Known rows, with every way that one mark hangs from another
J529{J401 J988{J923{J608 J897}}}: [-.40 .08 .00 .08 -.06 -.30 -.27 -.26 .13 -.01 -.21 .22 .07 .05 -.16 -.02 .02 .17 -.11 .16 -.01 -.05 -.05 .10 .10]
J529{J608{J923{J897 J988}}}: [-.38 .13 -.21 .24 -.18 -.27 -.36 -.60 .11 -.06 -.19 .24 .06 .07 -.37 -.12 -.01 -.01 -.25 .13 .19 .03 .04 .42 .08]
J207{J344{J559} J401{J529{J988}}}: [-.40 .11 .16 .20 -.11 -.50 -.30 -.24 .06 -.12 -.10 .22 .08 -.01 .05 -.09 -.12 -.14 -.14 .10 -.20 .03 .07 -.06 .17]
J559{J344{J207{J401{J529{J608}}}}}: [-.31 .23 .06 .25 -.16 -.44 -.48 -.51 .11 -.06 -.10 .23 .12 -.09 -.13 -.07 -.08 -.15 -.09 .13 -.03 .10 .02 .13 .17]
J344{J207{J401{J529{J608 J988{J923}}}}}: [-.46 .09 .08 .23 -.08 -.45 -.50 -.43 .04 -.13 -.02 .20 .12 .00 .01 -.10 -.04 -.05 -.06 .19 -.22 .01 -.02 .05 .23]
J706{J559{J344{J207}}}: [-.06 .21 -.01 .23 -.04 -.29 -.25 -.49 .04 .09 -.14 .30 .11 -.02 -.22 -.08 -.02 -.02 -.03 .10 .15 .04 -.02 .17 .07]
J988{J529}: [-.28 .02 -.05 .22 .02 -.32 -.11 -.27 .11 .10 -.07 .29 .08 -.03 -.09 -.11 .00 -.05 -.14 .06 .03 .04 .13 .09 .22]
J401{J207{J344{J559}} J529}: [-.34 .03 .14 .19 -.19 -.45 -.33 -.22 .12 -.09 -.07 .19 .04 -.03 -.01 -.20 -.06 .00 -.14 .12 -.12 -.05 .03 .22 -.04]
J207{J344{J559}}: [-.37 .09 .04 .16 -.13 -.40 -.19 -.18 .03 -.02 -.18 .24 .05 -.01 -.14 -.15 -.10 -.09 -.23 .05 -.03 .00 .10 -.04 .02]
J923{J608 J897 J988}: [-.25 .02 -.17 .09 -.27 -.22 -.18 -.41 .16 .14 -.22 .26 .02 .08 -.38 -.01 .04 .10 -.18 .10 .35 -.01 .04 .24 .04]
J559{J344{J207}}: [-.24 .19 -.02 .22 -.17 -.34 -.20 -.35 .09 .09 -.13 .26 .12 -.05 -.22 -.11 -.10 -.04 -.10 .10 .15 .11 .02 .12 .10]
J988{J529 J923}: [-.44 -.08 -.08 .16 -.08 -.25 -.08 -.31 .07 .11 .02 .33 .07 .00 -.12 -.10 .03 .01 -.11 .09 -.01 .01 .12 .06 .21]
J608{J923{J897 J988{J529{J401{J207{J344}}}}}}: [-.48 .03 .00 .18 -.25 -.43 -.24 -.51 .10 -.09 -.04 .25 .04 .04 -.26 -.09 -.04 .04 -.23 .13 .08 -.01 .07 .40 .06]
J897{J923{J608{J529}}}: [-.27 -.07 -.01 .06 -.03 -.13 -.30 -.22 .21 .03 -.01 .21 .03 .03 -.21 -.14 .11 -.07 -.19 .09 -.06 -.01 .10 .20 .11]
J401{J207{J344} J529{J988}}: [-.39 .08 .18 .21 .04 -.45 -.31 -.22 .19 -.10 -.01 .12 .13 -.05 .10 -.19 -.06 .04 -.20 .18 -.16 .02 .04 .24 .10]
J988{J529{J401{J207{J344}}} J923{J608 J897}}: [-.54 -.07 .09 .03 -.26 -.37 -.18 -.30 .10 .02 -.05 .27 .01 -.02 -.18 -.05 .03 .12 -.17 .13 .00 -.14 .06 .19 .06]
J988{J529{J401} J923{J897}}: [-.46 -.03 -.06 .16 -.10 -.33 -.17 -.42 .08 .04 -.12 .33 .04 .03 -.17 -.01 .02 .10 -.06 .07 .04 -.02 .05 .09 .15]
J897{J923{J608{J529{J401{J207{J344}} J988}}}}: [-.35 .04 .28 .04 .10 -.36 -.45 -.12 .23 -.16 .00 .09 .05 -.01 .00 -.16 .02 .00 -.28 .19 -.31 -.06 .03 .20 .09]
J608{J529{J401{J207}} J923{J897 J988}}: [-.12 .07 -.04 .22 -.24 -.29 -.44 -.52 .15 -.21 -.06 .13 .07 .11 -.34 -.15 .02 .08 -.14 .12 -.01 .01 -.04 .49 -.03]
J401{J207{J344} J529{J608}}: [-.41 .10 .12 .20 .02 -.43 -.48 -.33 .18 -.15 -.06 .12 .09 -.09 .02 -.22 -.02 -.02 -.26 .16 -.17 -.03 .07 .28 .04]
J923{J897 J988{J529{J401{J207} J608}}}: [-.22 .11 .00 .22 -.08 -.47 -.47 -.51 .16 -.04 -.21 .25 .02 .03 -.15 -.01 -.01 .12 -.20 .15 .11 -.05 -.01 .35 .14]
J529{J401 J608{J923{J988}}}: [-.33 .22 -.08 .21 .03 -.32 -.52 -.44 .13 -.18 -.16 .16 .09 .04 -.27 -.16 -.01 -.04 -.28 .16 -.10 .06 .01 .24 .03]
J344{J207{J401{J529{J988{J923}}}}}: [-.46 .02 .07 .21 -.16 -.41 -.33 -.38 .04 -.05 .04 .23 .13 .03 -.01 -.09 -.04 -.02 .01 .15 -.17 .04 .00 .01 .18]
J207{J344{J559} J401{J529}}: [-.42 .05 .10 .17 -.20 -.44 -.31 -.31 .04 -.08 -.08 .24 .05 -.02 -.06 -.11 -.08 -.18 -.14 .05 -.17 .02 .11 -.07 .06]
J401{J207{J344} J529}: [-.40 .02 .12 .18 -.05 -.38 -.31 -.28 .18 -.07 .00 .15 .11 -.06 -.01 -.21 -.02 .01 -.19 .13 -.12 .00 .08 .23 .00]
J401{J207}: [-.19 .08 .06 .22 .02 -.32 -.34 -.24 .16 .00 -.08 .18 .12 -.02 -.05 -.21 -.03 .02 -.18 .12 -.09 .01 .04 .20 .04]
J988{J529{J608{J923}}}: [-.37 .09 -.11 .27 .02 -.32 -.27 -.35 .10 -.07 -.05 .26 .09 -.05 -.17 -.20 .01 -.14 -.22 .12 -.07 .02 .13 .31 .27]

Rows
[-.54 -.04 .16 .11 -.05 -.41 -.23 -.27 .08 -.04 .04 .24 .07 -.04 -.01 -.12 -.03 .04 -.20 .13 -.22 -.05 .09 .05 .09]	J988{J529{J401{J207{J344}}} J923}
[-.08 .04 -.10 .08 -.23 -.24 -.32 -.41 .17 -.04 -.20 .16 .01 .09 -.41 -.01 .08 .10 -.13 .08 .18 -.02 -.01 .22 .00]	J923{J608{J529{J401}} J897 J988}
[-.28 .21 .11 .26 -.14 -.47 -.31 -.40 .12 -.02 -.05 .24 .15 -.06 -.03 -.04 -.12 -.08 -.02 .14 -.03 .14 -.01 .09 .24]	J559{J344{J207{J401{J529{J988}}}}}
[-.42 .17 -.01 .33 -.18 -.49 -.50 -.57 .06 -.22 -.11 .19 .12 .02 -.14 -.12 -.05 -.11 -.05 .16 -.06 .03 -.01 .35 .24]	J344{J207{J401{J529{J608{J923{J897}} J988}}}}
[-.17 .10 .19 .11 -.09 -.44 -.35 -.22 .17 -.19 -.14 .07 .07 .00 -.13 -.10 -.01 .09 -.20 .14 -.08 -.09 .00 .24 .06]	J923{J608{J529{J401{J207{J344}} J988}} J897}
[-.26 .20 .05 .21 -.20 -.39 -.28 -.43 .05 .07 -.09 .27 .13 -.05 -.19 -.07 -.12 -.15 -.11 .07 .03 .12 .05 -.03 .15]	J559{J344{J207{J401}}}
[-.42 .21 .11 .23 -.19 -.52 -.55 -.37 .05 -.29 -.23 .18 .03 .00 -.18 -.20 -.10 -.04 -.27 .13 -.16 -.10 -.02 .34 -.03]	J529{J401{J207{J344{J559}}} J608{J923{J897}}}
[-.38 .05 -.15 .22 -.19 -.33 -.20 -.52 .11 -.03 -.12 .30 .03 .08 -.33 -.03 .01 .04 -.12 .09 .17 .06 .05 .34 .14]	J608{J923{J897 J988{J529{J401}}}}
[-.40 .16 -.09 .31 -.01 -.36 -.41 -.47 .18 -.19 -.16 .19 .11 -.01 -.13 -.16 .00 .01 -.13 .18 .00 .03 .00 .49 .20]	J401{J529{J608{J923{J897}} J988}}
[-.30 .08 .13 .18 -.16 -.44 -.28 -.18 .06 -.05 -.13 .21 .05 -.02 -.06 -.20 -.10 -.04 -.23 .10 -.11 -.06 .05 .10 -.02]	J401{J207{J344{J559}}}
[-.18 .15 -.02 .27 -.01 -.34 -.33 -.37 .12 -.26 -.13 .12 .11 .06 -.21 -.15 -.01 .01 -.11 .10 -.11 .05 -.01 .31 .14]	J608{J529{J401 J988} J923{J897}}
[-.20 .12 .05 .23 -.27 -.46 -.35 -.29 -.06 -.01 -.16 .27 .07 .05 -.15 -.11 -.10 -.15 -.05 .04 -.06 .01 .03 -.10 .09]	J344{J207{J401} J559}
[-.34 .15 .01 .33 -.03 -.41 -.50 -.45 .21 -.23 -.10 .16 .12 -.01 -.05 -.20 -.01 .06 -.14 .22 -.08 -.03 -.05 .63 .16]	J401{J207 J529{J608{J923{J897}} J988}}
[-.51 .07 .01 .21 -.06 -.39 -.45 -.55 .12 -.10 -.10 .25 .10 .01 -.02 -.02 -.02 .00 -.10 .16 -.12 -.01 .01 .14 .25]	J207{J401{J529{J608 J988{J923{J897}}}}}
[-.43 .10 -.13 .26 -.38 -.40 -.51 -.74 .05 -.14 -.09 .23 .07 .08 -.35 -.08 -.01 -.09 -.07 .13 .11 .04 .01 .39 .11]	J344{J207{J401{J529{J608{J923{J897 J988}}}}}}
[-.30 .19 -.04 .24 -.11 -.37 -.59 -.55 .15 -.19 -.19 .16 .07 .06 -.26 -.14 -.02 .08 -.24 .18 .00 -.02 -.05 .48 -.01]	J529{J401{J207} J608{J923{J897 J988}}}
[-.16 .10 -.04 .27 .03 -.27 -.25 -.26 .12 -.18 .00 .12 .14 .02 -.17 -.24 -.01 -.09 -.16 .13 -.16 .08 .06 .28 .21]	J608{J529{J988} J923}
[-.19 .02 -.02 .12 -.23 -.36 -.28 -.37 .19 .07 -.17 .27 .00 .06 -.24 .02 .05 .17 -.12 .14 .21 -.08 .00 .34 .09]	J923{J608 J897 J988{J529{J401{J207}}}}
[-.49 .00 .16 .17 -.18 -.45 -.29 -.20 .09 -.10 .00 .22 .06 .00 .07 -.16 -.08 .10 -.12 .20 -.22 -.07 -.03 .18 .06]	J401{J207{J344{J559}} J529{J988{J923}}}
[-.39 .15 -.08 .27 -.01 -.39 -.37 -.46 .10 -.15 -.18 .26 .06 -.01 -.22 -.11 .01 -.05 -.17 .09 -.01 .00 .07 .33 .20]	J988{J529{J401 J608{J923{J897}}}}
[-.04 .06 -.04 .08 -.11 -.24 -.35 -.27 .17 -.06 -.12 .12 .04 .06 -.33 -.07 .08 .04 -.16 .11 .01 .01 .01 .12 .00]	J923{J608{J529{J401}} J988}
[-.34 .11 .13 .22 -.12 -.50 -.49 -.25 .13 -.17 -.13 .17 .04 -.06 .01 -.21 -.06 -.04 -.21 .15 -.17 -.08 .01 .26 .00]	J401{J207{J344{J559}} J529{J608}}
[-.42 .17 .13 .28 -.09 -.52 -.48 -.25 .12 -.30 -.07 .15 .08 -.04 .03 -.26 -.09 -.06 -.23 .23 -.27 -.05 -.02 .43 .11]	J401{J207{J344{J559}} J529{J608{J923} J988}}
[-.38 .15 -.14 .26 -.07 -.29 -.37 -.48 .10 -.11 -.19 .22 .09 .00 -.28 -.19 -.01 -.07 -.22 .10 .04 .01 .07 .37 .12]	J529{J608{J923{J897}}}
[-.03 .14 .07 .14 .09 -.32 -.34 -.10 .18 -.15 -.14 .08 .09 .00 -.13 -.11 .04 .03 -.14 .13 -.17 .00 -.01 .08 .13]	J923{J608{J529{J401 J988}}}
[-.36 -.05 .07 .05 -.05 -.28 -.38 -.28 .25 .09 -.02 .29 -.02 .06 -.11 -.03 .09 .08 -.21 .18 -.03 -.05 .02 .30 .11]	J897{J923{J608 J988{J529{J401{J207}}}}}
[-.42 .12 .00 .20 .12 -.32 -.35 -.30 .10 -.05 -.12 .20 .12 -.01 -.01 -.14 -.04 .03 -.23 .19 -.15 .00 .01 .06 .21]	J529{J608 J988{J923}}
[-.58 .04 .16 .11 .07 -.44 -.50 -.41 .19 -.05 -.04 .25 .00 .00 -.01 -.07 -.02 -.02 -.37 .18 -.15 -.02 .09 .23 .14]	J897{J923{J988{J529{J401{J207{J344}} J608}}}}
[-.39 .09 .11 .15 -.17 -.43 -.26 -.27 -.02 -.03 -.13 .25 .06 .00 -.10 -.12 -.12 -.21 -.23 .03 -.16 .01 .13 -.19 .09]	J207{J344{J559} J401}
[-.40 .08 -.16 .28 -.10 -.34 -.24 -.48 .09 -.05 -.13 .30 .06 -.01 -.25 -.13 .02 -.08 -.18 .09 .10 -.01 .11 .40 .27]	J988{J529{J608{J923{J897}}}}
[-.35 -.03 .07 .12 -.09 -.28 -.31 -.17 .22 -.02 .03 .18 .10 -.01 .01 -.14 .05 .17 -.07 .25 -.15 -.08 -.05 .32 .09]	J401{J207 J529{J988{J923{J608}}}}
[-.41 .05 .09 .16 .11 -.37 -.57 -.41 .23 -.02 -.06 .27 .01 .03 -.01 -.06 .03 .03 -.28 .19 -.12 -.02 .02 .30 .17]	J897{J923{J988{J529{J401{J207} J608}}}}
[-.09 -.03 -.18 .10 -.32 -.18 -.20 -.43 .16 .05 -.16 .20 .01 .10 -.44 -.03 .08 .07 -.13 .08 .30 -.02 .04 .29 .06]	J923{J608{J529} J897 J988}
[-.22 .17 .11 .29 .16 -.44 -.54 -.27 .23 -.15 -.11 .12 .13 -.06 .13 -.19 -.02 .06 -.17 .23 -.19 -.02 -.04 .36 .17]	J401{J207 J529{J608 J988}}
[-.31 .06 .12 .16 -.20 -.52 -.28 -.27 .07 -.04 -.11 .27 -.01 .03 -.09 -.06 -.08 .04 -.21 .12 -.04 -.04 .03 .11 .05]	J923{J988{J529{J401{J207{J344{J559}}}}}}
[-.22 .20 .11 .30 -.13 -.58 -.54 -.33 .02 -.17 -.19 .21 .07 .01 .03 -.09 -.09 -.11 -.03 .15 -.17 .00 -.05 .06 .21]	J344{J207{J401{J529{J608 J988}}} J559}
[-.23 -.02 .00 .02 -.05 -.16 -.42 -.30 .23 -.02 -.06 .18 .00 .09 -.28 -.06 .11 .01 -.21 .12 -.05 .02 .03 .17 .02]	J897{J923{J608{J529{J401}} J988}}
